Each row comes from the steps of one walk. Every step used is in the known rows, and no mark comes twice. Write the walk behind each row, first mark first.
Known rows:
U-B-S-R-Q-M: .06,.17,-.18,.01,-.10,-.12,-.15,.17,.05,.06,.04,-.02,.00,.04,.13,.06,-.02,.06,-.35,.04,.03,.09,-.07,.07,.27,.17,.02,.22,.00
M-Q-B-S-R-X: -.02,.43,.04,.07,-.01,-.03,-.12,-.27,-.07,.05,.10,-.12,-.14,.13,.22,.08,-.06,-.05,.21,-.01,-.02,.09,.02,.11,.28,.05,-.02,.27,.09
L-B-Q: .05,.34,-.01,.02,.06,.12,.11,.16,-.03,.02,.03,-.01,-.17,.02,.16,.09,-.11,-.19,-.20,.01,-.18,.01,-.19,-.11,.17,-.06,.03,.11,.00
X-R-F: .08,-.11,-.09,.07,.00,.19,.37,.10,.00,.02,.06,-.01,-.01,-.06,-.02,.08,-.07,-.03,-.34,.02,.01,.19,.03,.01,.05,.13,.02,.06,.12
L-B: .00,.24,.00,-.03,.04,.04,.08,.11,-.01,.04,.00,.00,-.17,-.04,.06,.06,-.06,-.14,-.26,-.01,-.12,.13,-.09,-.16,.04,-.06,.03,-.01,.05
M-Q-R: .01,.44,-.11,-.02,-.09,-.06,-.27,-.33,-.04,.00,.05,-.13,.03,.03,.26,.03,.07,-.02,.22,.03,.07,.05,-.01,.01,.28,.06,.01,.02,.04
R-S-B-U: -.01,.23,.08,.05,.14,.27,.01,-.38,.02,.02,.07,.00,-.05,-.01,.36,.06,-.05,-.07,-.09,-.06,-.12,.01,-.02,.05,.63,-.02,-.02,.09,-.04
B-Q-R: .08,.21,-.07,.04,-.04,.02,.03,-.05,.00,-.01,.03,-.08,.06,.08,.25,.02,-.07,-.08,.00,.04,-.05,-.22,-.23,.06,.12,.05,.04,.18,-.12
L-B-X: -.02,.42,.04,-.07,.03,.12,-.06,.03,-.06,.06,-.03,.05,-.20,.02,.03,.06,-.01,-.14,-.35,-.04,-.10,.07,-.09,-.22,.04,-.07,-.02,-.03,.06
X-B-S-R: -.01,-.16,.16,-.03,-.03,-.01,-.22,-.11,.02,.05,.04,-.03,-.02,.11,-.11,-.03,-.05,-.02,-.15,.05,-.11,.07,-.12,.03,-.15,-.03,-.02,.19,-.07
R-Q-M: .00,.25,-.22,-.06,-.05,-.06,-.27,-.09,.04,-.03,.06,.02,.04,.01,.19,.12,.10,-.04,-.06,.06,.17,.13,-.03,.05,.55,.07,.05,.11,.11
Q-M: .07,.04,-.15,-.03,-.21,-.19,-.10,-.10,.02,-.05,.04,.00,.09,-.03,.12,.00,-.09,-.02,-.21,.05,.10,-.08,.00,-.04,.08,.04,.02,.08,.04
R-S: -.05,.11,.02,.03,.19,.13,.00,-.23,.01,-.02,.05,.00,.02,-.08,.23,.06,.00,-.07,-.03,-.02,.03,-.03,.09,.07,.36,-.02,.01,.03,.06
U-B-S-R: .05,.08,-.09,.03,-.06,-.08,-.05,.20,.04,.08,.02,-.02,-.03,.04,.05,.02,-.05,.08,-.30,.01,-.03,.06,-.06,.05,.07,.14,.01,.17,-.04
B-S: -.02,-.12,.12,.08,.04,-.01,-.01,.14,-.01,.00,-.04,-.07,-.07,.12,.14,-.01,-.02,-.03,.04,.00,.00,-.03,-.14,.10,-.05,.05,-.01,.05,-.04
X-R-S-B: .00,.02,-.07,.13,.13,.29,.19,-.36,-.03,.01,.13,-.01,-.03,-.10,.15,.06,-.11,.01,-.30,.00,-.08,.11,.07,-.03,.20,.09,-.01,.03,.05
U-B-L: .01,.29,-.27,-.04,-.12,-.07,-.01,.20,.05,.09,.05,.04,-.03,-.07,.17,.04,.02,.06,-.27,-.03,-.14,.08,-.03,-.08,.15,.07,-.12,.18,.06
X-R-S: -.01,-.12,-.07,.11,.12,.19,.22,-.28,-.03,-.03,.10,-.02,.01,-.14,.08,.06,-.06,.01,-.29,.00,.02,.05,.09,.00,.05,.09,-.03,-.02,.08
U-B: .06,.27,-.21,-.02,-.06,-.07,-.05,.25,.01,.07,.04,.05,.00,-.03,-.04,.02,.05,.07,-.22,.00,-.05,.12,.02,-.03,.24,.09,-.04,.07,.04
M-Q-R-S: -.02,.50,-.10,.00,.01,.00,-.27,-.45,-.03,-.01,.07,-.13,.04,-.01,.37,.06,.07,-.06,.21,.02,.09,.03,.04,.04,.46,.05,.01,.04,.07
S-B: .02,.25,-.02,.05,.01,.20,-.07,-.16,.00,.09,.08,.02,-.08,.07,.13,.01,-.08,.00,-.01,-.01,-.20,.15,-.05,-.07,.30,.00,.04,.13,-.05
S-B-Q: .06,.37,-.04,.10,.04,.28,-.03,-.12,-.03,.06,.10,.01,-.08,.14,.24,.04,-.13,-.05,.04,.01,-.25,.03,-.15,-.02,.42,.00,.04,.25,-.09
M-Q: -.02,.39,-.07,.01,-.02,.05,-.24,-.20,-.08,-.01,.05,-.07,-.04,.05,.14,.05,.07,-.02,.29,.01,.04,.10,.07,.02,.34,.02,-.03,.02,.09
U-B-X-R: .05,.35,-.21,-.02,-.08,.05,-.07,.11,-.06,.08,.03,.09,-.04,.00,-.12,.03,.07,.10,-.43,-.03,-.03,.08,.04,-.11,.12,.12,-.10,.04,.06
Q-R-S: -.01,.15,-.05,-.02,.04,-.05,-.04,-.35,.07,.01,.03,-.10,.11,-.08,.32,.00,.00,-.06,-.14,.01,.06,-.09,-.05,.03,.17,.06,.05,.03,-.03
R-Q-B-X: -.06,.60,-.01,-.06,.08,.04,-.21,-.11,-.05,.04,.05,.03,-.16,.11,.14,.13,.11,-.03,.03,-.02,.01,.18,-.02,.04,.49,.00,-.03,.20,.16

Which walk is each row?
.01,.33,-.16,-.03,-.08,-.03,-.27,-.33,.01,.05,.10,-.10,.06,.05,.13,.05,.14,-.08,.14,.03,.07,.07,-.01,.02,.36,.07,.00,.11,.01
M-Q-R-X-B
-.01,.24,-.10,-.03,-.05,.14,-.17,-.25,-.09,-.01,.01,.07,-.03,.05,-.02,.07,.07,.02,-.34,.00,.11,.02,.00,-.09,.13,.08,-.07,.01,.09
B-X-R-Q-M
-.03,.12,.03,-.04,.02,-.01,-.07,-.33,.06,.03,.05,-.04,-.03,.03,.10,.09,-.11,.03,-.18,.03,.02,.11,.02,.07,.09,.04,.09,.27,.02
S-R-Q-B
-.02,-.20,-.14,-.03,-.03,.05,.05,-.02,.12,.11,.11,.05,.05,.01,-.11,.06,.11,-.14,-.21,-.01,-.06,.03,-.04,-.01,.10,.01,-.07,.25,-.04
R-X-B-L
.01,.33,-.17,.00,-.07,-.03,-.19,-.31,.01,.04,.07,-.12,.06,.04,.20,.06,.12,-.07,.16,.02,.11,.04,.00,.04,.36,.10,.02,.08,.01
M-Q-R-X
.01,-.27,-.05,.03,.02,.05,.01,.08,.08,.10,.08,.02,.03,.09,-.19,.05,.12,-.14,-.14,.01,-.01,.04,-.07,.08,.13,.04,-.01,.20,-.08
R-X-B-S
-.02,.67,-.09,-.01,.01,.12,-.36,-.56,-.06,.03,.08,-.11,.00,.05,.39,.06,.07,-.06,.15,.00,.03,.06,.02,-.01,.55,.04,.01,.07,.05
M-Q-R-S-B-X
-.05,.37,.05,-.02,-.06,-.12,.13,-.10,-.02,.06,.08,-.04,-.19,.00,.28,.02,-.17,-.01,-.04,-.05,-.22,.03,-.06,-.04,-.08,-.05,-.13,.31,.14
Q-B-L
-.02,-.38,.09,.09,.02,.01,.07,-.05,.09,.04,-.01,-.08,.00,.11,.08,.03,-.08,-.05,-.18,.01,.05,-.10,-.11,.15,-.16,.12,.07,.19,-.13
B-S-R-X
-.02,.12,-.01,.00,-.02,.17,-.03,-.20,-.11,.01,-.02,.06,-.05,.04,-.12,.01,.02,.04,-.31,-.03,.03,-.04,.02,-.11,-.15,.05,-.09,-.05,.03
B-X-R
.04,-.28,-.03,-.03,-.05,.05,.08,-.01,.10,.08,.06,.05,.06,.06,-.20,.04,.13,-.12,-.20,-.03,-.02,.00,-.07,.06,.22,.02,-.08,.15,-.11
R-X-B-U
-.04,.29,-.01,.07,.20,.28,-.05,-.36,.01,.04,.10,.01,-.04,-.04,.31,.06,-.06,-.08,-.04,-.03,-.10,.07,.06,.02,.56,-.02,.04,.11,.03
R-S-B
.05,.26,.21,-.01,-.09,-.12,.18,-.08,-.05,.02,.02,-.03,-.17,.08,.15,.00,-.13,.02,-.04,-.07,-.16,-.02,-.11,.06,.11,-.03,-.14,.17,.03
Q-B-U
-.01,.53,.15,-.04,-.02,-.05,-.03,-.15,-.11,.06,.03,.02,-.19,.10,.04,.00,-.09,.00,-.06,-.06,-.12,-.01,.00,-.05,.01,-.05,-.10,.20,.12
Q-B-X
-.05,.42,.02,.02,.12,-.02,-.13,.02,-.02,.04,.06,-.03,-.17,.12,.24,.12,.06,-.04,.12,.00,-.01,.21,-.09,.13,.48,.04,.00,.23,.14
R-Q-B-S
.06,.18,.00,-.05,-.05,.01,-.20,-.10,-.01,.03,.08,-.02,.05,.09,-.01,-.01,.00,-.08,-.07,.07,-.15,-.03,-.20,-.02,.10,-.05,-.03,.22,-.07
X-B-Q-R
.10,.37,-.23,.03,-.04,.01,.00,.30,-.02,.05,.06,.04,-.01,.03,.07,.06,.00,.02,-.17,.01,-.10,-.01,-.08,.02,.36,.08,-.03,.20,-.01
U-B-Q
.11,.19,-.13,.05,-.12,-.02,-.01,.01,-.03,-.06,.06,-.02,.06,.07,.23,.04,-.15,-.09,-.07,.06,-.01,-.22,-.15,.05,.23,.03,.01,.23,-.04
B-Q-M
-.02,.51,.10,.05,-.02,-.05,-.18,-.28,-.11,.02,.08,-.13,-.17,.12,.26,.05,-.10,-.02,.26,.00,-.04,.11,.01,.09,.24,.03,-.03,.23,.12
M-Q-B-S-R
.09,.37,-.09,.00,-.04,.03,.06,.12,-.03,.00,.05,-.01,-.13,.01,.22,.09,-.15,-.20,-.32,.03,-.12,-.02,-.19,-.13,.20,-.04,.04,.15,.02
L-B-Q-M
-.01,.15,.09,.03,.06,.04,.05,.21,-.01,.04,-.02,-.05,-.22,.03,.17,.06,-.07,-.16,-.23,-.01,-.12,.10,-.19,-.09,.01,-.02,.02,.02,.02
L-B-S
-.02,-.27,.16,.07,.00,-.01,-.01,-.08,.04,.00,-.04,-.10,-.03,.10,.13,-.01,-.14,.01,-.12,.02,.02,-.07,-.12,.12,-.24,.08,.06,.14,-.11
B-S-R
.10,.39,-.11,.08,-.06,.19,-.08,-.17,-.02,.04,.12,.01,-.04,.12,.29,.04,-.18,-.06,-.07,.03,-.20,-.01,-.15,-.04,.46,.02,.05,.29,-.07
S-B-Q-M
